What can hang from each mark:
Q401: Q159 Q352
Q861: Q159 Q352 Q902
Q902: Q861
Q352: Q282 Q316 Q861
Q159: Q282 Q861
Q316: Q159 Q352

In the rows, 128 means zero.
Known rows, with every way that one mark hangs from another:
Q316(Q159(Q861)): [121  94 115 102 180 119 145  67 140 134 119 106 176 107 158 156 116 161
 125 124]
Q902(Q861(Q159(Q282))): [110  96 114  82 184 100 113  58 151 139 102 105 163 109 136 170 131 159
 119 107]
Q401(Q159(Q282 Q861(Q352(Q316) Q902))): [160  54 138  96 169 118 128  44 131 126 124 107 169 118 128 121 138 144
 146 112]
Q902(Q861(Q159(Q282) Q352)): [133 118 119 102 180  97 106  51 168 146  99 117 171 113 138 167 115 174
 114 104]
Q316(Q352(Q861)): [119 127 122  87 193 129 130  83 177 159  88 123 156 133 161 162 109 187
 124 107]
Q401(Q159 Q352): [125 110 148 108 183 135 138  72  92 110 101 137 192  86 174 173 146 170
 141 127]
Q902(Q861(Q159 Q352)): [136 132 115  97 186 113 104  60 153 147 115 114 172 101 156 183 102 181
 101 111]
Q352(Q282 Q316(Q159)): [121 106 142 129 202  94 118 111 142 133 112  95 135 114 160 166 163 141
 110 138]
Q401(Q159(Q861(Q902)) Q352): [136  76 146  77 164 147 149  51  82 102 118 130 199 100 157 142 125 164
 154 126]
Q861(Q902): [107  97 140  91 188 147  97  83 109 151 112 133 147  95 165 178 144 165
 140 116]
Q902(Q861(Q352(Q282 Q316(Q159)))): [144 115 135 133 187  80 112  82 175 133 111  95 131 146 158 180 131 159
  87 141]
Q902(Q861(Q352)): [129 131 132 111 176 115 106  52 170 150 103 132 148 117 169 196 109 192
 109 124]
Q316(Q352(Q861(Q902))): [126 113 126  69 188 143 120  86 153 167  92 127 147 138 155 153 110 179
 129 105]
Q352(Q282 Q316 Q861(Q159 Q902)): [124  95 138  71 217 112  99 122 137 139 115  88 139 111 123 123 136 133
 104 106]
Q316(Q159(Q282 Q861) Q352): [135  89 112 106 165 104 157  50 166 144  96 106 178 150 144 134 114 166
 141 120]
Q316(Q159): [112 107 120 117 191 118 124  92 127 144 110 117 163  95 177 181 136 161
 120 124]
Q352(Q316(Q159)): [125  98 130 118 200 114 122  92 128 148 126 100 159  98 166 182 148 144
 125 137]
Q159(Q282): [ 99 101 141 114 188 116 112  70 150 146  91 127 150  97 152 162 155 165
 142 109]
Q401(Q352(Q282 Q316 Q861(Q159))): [131 127 149  97 217 104 121 110 147 120 101  98 172 111 128 127 136 150
 114 122]
Q902(Q861(Q159)): [111 115 113  76 195 116 106  69 138 139 117 106 166  96 155 186 113 165
 111 117]

Rows:
[149  84 128 133 185 111 110  74 130 160 115 112 153 120 144 155 149 148
 131 125] | Q861(Q352(Q316(Q159(Q282))) Q902)
[123 124 128 119 186 104 129 104 157 137  89 110 144 143 166 166 135 172
 114 128] | Q316(Q159 Q352(Q282))
[137  60 145  84 161 133 148  42  94 105 104 129 197 114 138 117 140 156
 160 118] | Q401(Q159(Q282 Q861(Q902)) Q352)
[129  74 124  71 211 115 107  92 138 153 108  93 160 108 113 122 133 131
 129  98] | Q352(Q316 Q861(Q159(Q282) Q902))
[144  83 133 105 199 112 141  80 122 142  95 110 175 136 133 128 137 140
 141 131] | Q401(Q352(Q316(Q159(Q282)) Q861(Q902)))
[115  86 125  80 192 128  95  82 111 145 109 114 164  91 134 147 146 146
 141 101] | Q861(Q159(Q282) Q902)
[147  92 161 110 181 119 101  72 156 139 127 110 133 130 130 131 136 159
 129 120] | Q159(Q861(Q352(Q282 Q316) Q902))
[127 101 119 103 214 109 138 102 153 155 112  96 160 113 155 155 126 145
 106 126] | Q352(Q316(Q159) Q861)
[130  70 119  97 203 107 128  94 142 154 105  98 148 133 135 124 138 130
 121 117] | Q352(Q316(Q159(Q282)) Q861(Q902))
[147 119 120 102 195 105 101  62 156 147 132  98 162 104 144 185 115 165
 109 124] | Q902(Q861(Q159 Q352(Q316)))
[146  81 117 112 167 115 136  50 142 145 108 120 171 135 139 126 113 163
 137 112] | Q316(Q159(Q282 Q861(Q352 Q902)))
[139  84 155 118 187 113 136  61 110 117 100 122 183  99 150 155 175 150
 157 131] | Q401(Q159(Q282) Q352(Q316))
[144 104 122 109 187  89 106  52 165 148 116  96 163 115 128 165 127 156
 116 114] | Q902(Q861(Q159(Q282) Q352(Q316)))
[143  96 133 115 184 120 150  58 125 127 125 100 193 116 154 146 128 152
 147 150] | Q401(Q352(Q316(Q159(Q861))))
[142  73 111  89 161 123 142  54 141 146 100 109 171 155 138 132 117 161
 149 117] | Q316(Q159(Q282 Q861(Q902)) Q352)
[124 103 159  81 194 126 137 103 107  99  84 132 165 126 156 128 138 158
 113 116] | Q401(Q159 Q352(Q282 Q861(Q902)))
[122  80 120 109 177 102 146  56 150 137 105 106 175 123 144 134 128 152
 135 117] | Q316(Q159(Q282 Q861))
[139 108 163 121 194 120  84  96 147 150 115 120 123 118 146 162 156 155
 121 125] | Q861(Q352(Q282 Q316) Q902)
